(in the rows, 128 means zero)
Known rows, with every step that occurs:
H/B: [119 136 129 121 130 134 145 130 140 122 151 174 124 128 119 136 140 145
 143 144 136 125 124 127 121 146 118 125 109 142 136 133 131 129 132 136
 139 113 116 119 153]
U/E/A/H: [156 155 125 128 133 154 129 104 115 107 153 118 120 132 138 109 121 157
 112  99 114 130 134 128 131 139 134 140 151 120 117 117 137 129 121 163
 149  73 139 125  99]
D/U/E: [128 137 103 134 141 138 142 113 118 107 131 115 136 129 109 151 121 165
 112 141 151 120 146 110 135 123 133  89 136 150 135 136 135 124 121 139
 191 122 102 112 166]
E/A: [141 146 138 130 134 132 142 121 121 126 102 145 123 132 133 123 134 150
 124 102 138 118 130 128 115 150 124 129 133 131 124 127 123 123 130 141
 143 106 139 136 117]
W/T/D/U: [116 141 145 152 130 116 136 122 137  97 136 115 111 148 143 120 136 172
 115 156 116 128 145 115 101 145 119  73 147 151 159 124 111 127 133 129
 165 150 117  92 134]
H/A/Y/D: [144 119 146 135 133  88 116 113 117 108 105  61 158 135 105  77 132 110
 138 145 143 110 134 139 142 117 133 162 124 152 170 149 136 111 122 133
 156 162 122 119 154]
Y/A/E/S: [120 157 143 130 143  99 179 114  90 120  96 155 140 147 143 113 148 170
 137 102 156 112 103 119 142 166 141  96 199  56 127 142 135 131 118 161
 165 145 104 137 101]
C/S/T/D/U: [138 144 138 166 131 141 127 141 137  79 108 115  93 135 145 146 134 145
 130 147  96 120 145 120 120 153 136  92 121 157 154 156 112 128 133 132
 154 165 124  86 144]
U/E/S: [136 138 108 123 151 115 164 124 107  98  94 146 128 128 127 134 126 177
 113 113 164 116 144 110 141 130 138 108 153 114 143 130 126 136 119 153
 136 106 120 128 131]
H/A/E: [133 151 135 128 137 101 139 112 107 133 133 114 143 141 110 111 118 125
 123 145 142 116 127 132 164 119 138 117 158 112 123 137 138 132 114 132
 166 103 109 138 116]
B/H/A/Y/D/T: [133 132 146 132 114 100 107 125 134  96 111  52 173 146  96  66 130 117
 125 151 137 125 148 141 138 117 131 121 114 142 179 155 126 124 135 144
 191 205  99 130 166]
K/Y: [143 129 133 121 138 143 135 123 135 114 128 129 129 127 122 127 125 129
 129 101 145 118 126 126 129 120 128 127 134 127 142 129 138 134 123 143
 114 109 131 131 138]
C/S/E/A: [169 158 129 140 138 155 130 128 126 114 101 121 113 143 137  95 124 160
 143  89 116 126 117 125 125 174 141 143 161  81 129 134 115 125 124 143
 174 114 145 137  92]
K/Y/D/U/E: [148 125 112 121 152 144 156 106 118  82 102  73 138 135 101 158 127 164
 122  96 161 114 139 124 130  88 131  87 142 150 161 152 152 118 118 157
 188 143 101 100 184]
C/S/E/A/Y/D: [182 142 142 147 138 122 111 128 127  92  91  59 124 148 132  34 134 164
 166  81 111 117 116 136 115 179 141 172 156 100 176 151 119 110 126 155
 209 186 143 119 113]
A/E/U: [133 146 131 123 141  54 157 135 123 128 146 111 145 142 133  98 119 192
 133 129 132 131 127 117 133 109 131  91 162  98 115 139 129 138 116 134
 175 114 108 117 106]
B/H/A/Y: [119 136 144 140 121  84 109 128 120 115 130 117 159 137 102  73 120 122
 119 152 136 122 133 123 148 159 140 139 127 164 163 142 135 129 126 128
 152 156 111 142 160]
B/H/A/Y/D: [126 125 146 135 119  74 118 127 117 103 101  74 156 144  98  81 128 123
 129 135 130 126 129 137 142 128 139 141 125 161 175 157 141 116 127 135
 161 188 107 127 163]
D/Y: [131 125 140 132 128 115 139 105 125 122 141 138 132 130 128 136 128 137
 123 103 135 113 115 131 140 138 122 134 136 126 144 122 130 130 118 128
 140 135 134 122 140]
W/T: [126 130 134 131 126 114 104 134 138 122 146 124 125 145 140 131 127 131
 126 141 124 134 129 122 118 134 117  98 151 104 135 113 123 128 134 131
 133 147 139 123 111]
B/H/A/E: [116 159 136 126 124  87 143 125 105 127 128 127 144 151 106 113 113 136
 114 138 129 132 122 131 165 129 143  96 163 123 128 147 140 136 119 135
 171 129  94 150 123]
D/Y/K: [138 120 133 117 127 116 135  96 129 132 143 101 156 123 132 121 136 127
 134  96 122 114 113 147 131  79 117 163 134 149 148 134 129 128 116 135
 122 165 120 126 153]
C/S/E/A/H: [173 156 133 145 123 172 112 119 131 103 159  96 107 145 151  81 125 147
 146  84  87 135 109 131 130 172 146 155 166  65 113 130 121 131 119 158
 155  97 151 129  68]
A/Y: [135 122 138 138 130 105 104 131 136 121 146 110 141 129 128  64 130 131
 140 135 129 116 133 122 123 160 130 150 123 151 163 129 127 125 128 134
 154 168 128 124 146]
W/T/D/U/E: [125 150 127 144 145 118 139 113 126  89 139 109 114 146 136 116 122 195
 105 156 123 131 157 108 112 136 125  70 159 153 168 121 118 128 129 139
 186 134 110  87 145]
K/Y/A/E: [137 159 151 122 143 128 155 106 106 127 130 126 148 146 129 101 134 148
 140  93 143 118  98 127 140 151 136 112 193  73 135 138 156 131 120 157
 166 137 109 135 117]
U/E/S/C: [121 141 102 128 158 100 145 127  77  93  51 126 115 119 132 155 116 179
 106 122 151 118 143 112 132 130 145 126 172  96 136 135 125 131 123 144
 111  98 108 135 133]
K/Y/A/H: [137 140 150 130 123 165 133  98 120 111 167 109 144 136 140 110 139 113
 135  90 119 126  96 132 132 142 136 138 165  77 120 127 158 134 121 160
 104 109 130 127 111]
U/E/A/Y/D: [164 140 134 128 149 101 132 115 110  98  90  80 135 138 121  66 131 179
 132  98 139 112 142 130 115 146 128 153 140 159 180 140 136 107 128 158
 197 164 129 114 142]
T/W: [137 132 117 124 138 132 152 136 145 133 141 142 117 125 125  75 118 139
 124 132 140 127 126 126 121 136 133 143 117 126 123 109 116 127 125 131
 134 121 122 119 154]
U/E: [137 138 110 120 141 129 132 120 118 117 127 122 130 127 120 123 114 154
 116 129 134 132 140 121 139 117 133 131 141 134 139 124 137 130 125 134
 151 111 121 124 136]
U/E/A: [153 157 120 122 148 136 146 113 108 116 103 144 128 129 125 121 121 173
 111 105 142 123 141 120 125 144 129 127 146 137 133 122 131 123 126 148
 165  85 132 132 124]
D/Y/A/H/B: [119 144 160 134 113 143 151  82 124 112 207 168 140 137 137 129 154 138
 145 107 116 120  81 135 139 176 121 147 149  87 130 124 152 131 119 153
 138 113 121 110 139]
T/S: [130 141 127 129 130 108 118 127 130 110 124 133 114 120 140 121 130 132
 130 118 106 138 146 124 113 157 131 143 115 142 137 125 127 124 121 140
 124 117 133 129 124]
B/H: [110 135 129 127 117 114 131 143 127 123 123 137 128 137 123 134 124 142
 118 118 115 146 123 127 129 140 133 107 130 139 131 136 132 132 133 131
 131 156 113 137 135]
Y/D/U: [122 114 125 136 128 126 144 119 123 104 103  76 131 137 115 162 143 138
 134 124 136 121 130 133 118 103 125  93 120 147 137 156 132 112 126 136
 178 174 105 102 164]
B/H/A/Y/D/U: [115 124 140 149 121  85 126 121 116  92 107  66 165 147  88 106 135 134
 125 146 147 115 135 126 138 133 138 103 119 182 172 168 139 111 123 138
 201 204  87 116 194]
S/T/W: [136 138 112 125 151 135 127 156 149 124 134 132 116 130 133 105 119 127
 122 138 140 118 137 116 118 136 128 120 107 131 109 126 118 128 136 137
 142 147 128 126 165]
B/H/A: [113 143 133 130 119 107 136 127 115 122 115 138 148 137 102 136 118 119
 107 142 136 135 129 129 154 125 139 114 132 143 127 141 137 132 125 124
 129 118 110 146 144]

Rows:
[128 145 139 136 145 118 127 144 133 105 105 115 109 134 147 120 133 141
 121 138 105 126 149 123 112 130 125 121 120 161 139 145 117 133 141 132
 122 144 134 116 130]
S/T/D
[136 149 113 121 146 114 116 128 130 112 129 100 126 132 137  90 124 148
 138 104 109 140 145 112 112 162 138 142 139 114 128 133 122 127 117 144
 166 116 131 147 121]
T/S/E
[144 126 135 125 134 101 107 105 127 130 137  67 180 121 109  55 131 101
 139 150 137 107 140 139 140  84 130 187 124 173 163 147 130 121 119 133
 128 159 115 135 166]
H/A/Y/K
[164 147 122 119 151 114 120 108 121 120 117  88 160 124 127  43 132 170
 133 103 133 108 146 132 113 111 125 182 139 181 171 136 129 118 125 157
 170 162 123 132 152]
U/E/A/Y/K
[126 131 135 126 122  86 111 120 126 124 133  79 181 130 105  60 128 113
 130 145 125 124 134 139 142  96 136 167 124 186 165 154 134 126 124 135
 132 187 100 144 172]
B/H/A/Y/K
[126 134 158 141 112 137 135  80 111 118 183 121 149 138 147 121 141 121
 130  91 111 123  86 136 143 159 130 148 167  77 120 118 149 130 115 145
 128 128 131 119 110]
D/Y/A/H
[137 151 113 121 153  58 137 138 134 109 130  90 144 134 137  77 120 188
 134 109 119 145 151  99 105 141 137 124 138 102 116 138 119 132 113 139
 167  89 126 135 115]
T/S/E/U
[150 156 124 123 150 143 138 124 120 130 100 115 136 146 129  87 128 164
 130  91 140 123 128 117 114 158 131 133 154 103 112 136 118 125 127 145
 186 105 137 153 115]
S/E/A
[137 136 144 127 145 106 134 112 134 109 117  88 135 129 151 113 142 140
 127 104 101 113 135 142 116  80 115 157 127 177 158 151 117 133 128 137
 118 181 128 113 155]
S/T/D/Y/K
[143 167 133 143 153 134 177 104 110  95  88 131 111 133 128 109 131 212
 100 119 137 115 160 115 110 149 131 104 142 185 155 134 118 122 124 146
 197  92 110 101 148]
T/D/U/E/A
[136 157 119 131 167 105 162 139 112  76  70 135 108 133 147 128 130 189
 107 125 141 115 166 106 125 134 136  98 146 146 155 147 114 141 132 156
 129 122 125 116 133]
U/E/S/T/D
[113 150 113 147 163 101 175 116  78  71  38 119 103 121 134 143 126 216
  97 136 145 113 159 104 114 135 146  98 165 144 157 148 112 129 122 145
 140 102  87 106 157]
T/D/U/E/S/C
[121 158 144 128 132 115 150 111  99 139 130 126 146 147 135 100 137 147
 140 118 128 127 100 129 139 157 136 116 185  76 120 136 145 125 126 141
 177 149 107 133 104]
Y/A/E
[163 145 125 121 154 123 112 118 133 133 122  58 169 138 132  13 138 160
 153  93 128 110 132 127 101 128 127 184 148 147 152 149 116 119 125 155
 192 176 127 152 141]
S/E/A/Y/K
[118 160 141 130 160 104 167 112  66 101  53 131 132 138 140 128 135 175
 130  84 161 104 100 118 132 162 148 111 223  34 130 150 144 132 119 166
 125 126  95 146 116]
K/Y/A/E/S/C
[129 144 128 126 144  91 166 130 109 113 111 145 125 142 138 119 135 171
 132 109 152 113 125 120 142 142 138  92 171  88 132 140 122 139 115 156
 159 136 111 134 102]
A/E/S
[129 167 127 127 164 106 178 143 110 115  97 155 131 149 147  87 139 169
 131 113 170 102 113 108 132 177 142  86 178  59 108 139 124 131 128 169
 177 162 105 135 136]
Y/A/E/S/T/W
[162 147 150 132 128 109 106 116 143  83  96  73 135 132 139  46 148 152
 142 100 115 117 167 135  87 171 119 148 105 143 184 138 110 112 133 172
 204 184 134 123 134]
E/A/Y/D/T/S
[130 158 128 130 157  87 148 135 101 104  91 132 141 148 124 152 129 134
 119 139 170  95 143 112 164 127 138  78 163  99 114 161 127 139 118 156
 158 121 114 149 122]
H/A/E/S/T
[113 148 147 130 113 156 142 106 129 118 192 156 134 135 137 120 154 130
 150 132 110 135  95 131 127 164 126 139 140  93 115 130 150 128 130 153
 125 105 118 116 124]
Y/A/H/B
[127 151 122 129 153  94 143 151 113 104 101 138 125 147 146 147 137 154
 131 116 150 104 137 111 139 140 133  68 162  92 120 157 123 139 126 164
 163 161 119 139 111]
A/E/S/T
[125 133 120 130 148 115 137 151 122  99  83 146 128 134 141 166 141 137
 123 120 156 106 144 108 127 136 128  86 130 112 118 151 119 135 132 152
 120 150 133 138 133]
E/S/T
[123 168 180 142 136  79 157  90 105 114 149 133 127 166 161  74 138 188
 126 108 106 124  95 129 128 183 122 108 220  75 172 115 129 132 123 141
 186 168 119 103  94]
W/T/D/Y/A/E
[122 155 167 144 144 113 152 103 109 105 104 138 130 141 152 123 145 147
 120 108 114 111 117 124 124 166 124 133 157 125 149 141 131 129 135 132
 142 159 133 114 141]
S/T/D/Y/A
[146 171 131 127 148 113 105 127 130 106 121 118 117 153 153  84 128 172
 129  94 114 136 148 106  90 196 124 114 164  94 131 117 111 121 126 159
 184 117 153 148  92]
W/T/S/E/A
[133 143 148 125 137 150 148 106 115 122 115 134 148 133 126 121 138 128
 133  94 151 119 105 125 128 148 132 129 161  91 137 131 151 127 127 146
 121 123 125 134 136]
K/Y/A
[161 171 127 126 131 166 100 110 147  96 165  76 131 140 155  58 133 152
 129  92  93 139 157 122 100 168 131 130 135  82 111 124 108 137 122 183
 192  96 141 150  82]
D/T/S/E/A/H
[135 154 119 123 151  50 113 143 143 100 148  87 140 151 150  79 117 195
 132 124 116 151 151  93  97 152 127  96 161  76 123 123 113 133 120 142
 172 110 136 128  99]
W/T/S/E/U
[124 160 144 127 140  60 170 120 102 135 132 119 166 147 137  91 133 188
 135 122 137 130 105 116 132 132 136  94 189  65 110 141 141 131 121 136
 179 122 101 121 102]
Y/A/E/U
[125 143 133 133 126  96  97 132 138 103 146 129 109 136 152 127 128 136
 127 130 101 143 147 117 104 166 121 112 138 115 147 109 121 125 127 143
 129 139 144 123 109]
W/T/S
[111 139  94 140 158 110 154 120  78  82  52 121 122 120 121 183 122 193
 101 133 171 107 149 101 125 132 144  82 167 115 132 147 124 125 119 147
 149 111  87 124 165]
D/U/E/S/C
[129 138 164 142 131  96 135 105 134 104 148 133 108 147 154 100 129 165
 116 120 107 125 125 129 116 154 114 120 160 126 178 107 113 135 126 130
 136 146 141  98 117]
W/T/D/Y
[118 159 137 125 131  30 164 134 109 123 128 119 165 152 107 104 109 182
 111 142 139 138 128 118 158 106 142  76 163 112 115 152 138 142 116 129
 175 103  88 135 117]
B/H/A/E/U
[147 164 135 148 139 155 160  93 113  84 143 110 109 135 143  98 131 194
 104 115 106 126 151 121 114 143 135 115 145 167 138 129 125 130 120 163
 180  75 117  95 123]
T/D/U/E/A/H
[124 135 134 126 115 150 128 121 147 112 205 151 121 129 133 126 141 127
 145 139 106 133 115 133 127 140 123 137 113 127 121 128 137 135 127 152
 122  97 122 111 126]
A/H/B
[111 130 120 136 145 101 141 136  88 102  52 133 112 121 140 162 129 154
 119 119 146 115 129 118 121 135 139 124 159  93 125 139 117 129 127 138
  89 116 114 139 128]
E/S/C
[154 122 135 114 131 162 130 117 147  95 108  62 143 135 117 117 136 124
 134 100 145 121 139 145 120  80 117 107 121 105 157 143 130 130 133 158
 154 161 121 119 143]
K/Y/D/T
[139 115 131 130 138 141 150 114 128  91 102  78 132 137 108 161 141 141
 135  95 154 111 127 129 119  96 126  89 126 141 152 156 144 117 122 152
 167 159 108 103 175]
K/Y/D/U
[163 143 121 124 155 150 170 100 109  81  74  93 131 138 105 150 133 183
 118  72 170 105 142 124 117 109 126  88 145 153 157 151 147 113 120 170
 205 121 113 109 170]
K/Y/D/U/E/A
[150 144 116 113 144  77 130 132 147  88 108  25 156 141 132  68 129 186
 139 106 119 148 163 117  98  98 128 108 127  82 132 152 109 129 124 154
 206 136 114 123 119]
Y/D/T/S/E/U
[114 147 124 133 151  78 148 134  79 108  66 125 109 134 143 139 125 176
 125 118 141 114 123 120 131 143 144 107 189  70 126 146 122 133 121 151
 131 129  99 141 108]
A/E/S/C
[126 145 137 139 153 104 157 146 123  87  69 143 106 134 154 132 145 165
 119 122 135 111 154 112 115 142 131 101 131 139 144 150 107 139 136 149
 112 140 132 119 123]
E/S/T/D
[157 120 130 126 134 127 122 135 165 106 139  61 141 132 121   4 131 138
 141 138 143 117 144 141 108 126 124 145 100 129 174 123 106 120 134 151
 199 208 110 104 177]
A/Y/D/T/W
[110 145 128 137 134  82  77 137 110  97 106 110  96 129 157 144 118 141
 120 139  90 145 146 118  94 169 127 131 159 100 136 114 121 120 132 135
 101 131 133 131 116]
W/T/S/C
[146 136 128 146 126 140  98 153 137 103 119 125 104 131 142 161 125 108
 139 133 105 124 128 127 136 145 135 115 126 108 130 143 126 129 135 132
 120 160 146 118 122]
C/S/T
[157 141 119 137 139  94 135 143 138 109 133  90 138 141 132  85 114 179
 146 119 117 140 121 113 132 126 146 121 159  68 122 141 116 135 118 126
 161 105 130 116 100]
C/S/E/U
[139 154 130 134 167  90 173 115 107  71  84 147 114 135 147 137 130 196
 103  98 147 100 153 108 136 145 130 108 156 144 171 139 116 142 121 157
 143 128 129 111 147]
U/E/S/T/D/Y
[133 124 107 128 141 127 151 111 111  95 100  69 136 136 106 157 131 164
 121 123 143 124 142 125 129  94 130  92 136 151 148 153 141 111 122 142
 202 157  96  97 170]
Y/D/U/E
[116 144 132 151 154 111 164 141 123  76  75 136 114 137 144 154 150 177
 114 134 150 100 160 101 110 146 131  61 126 162 141 162 106 134 131 152
 151 150 114 107 153]
E/S/T/D/U
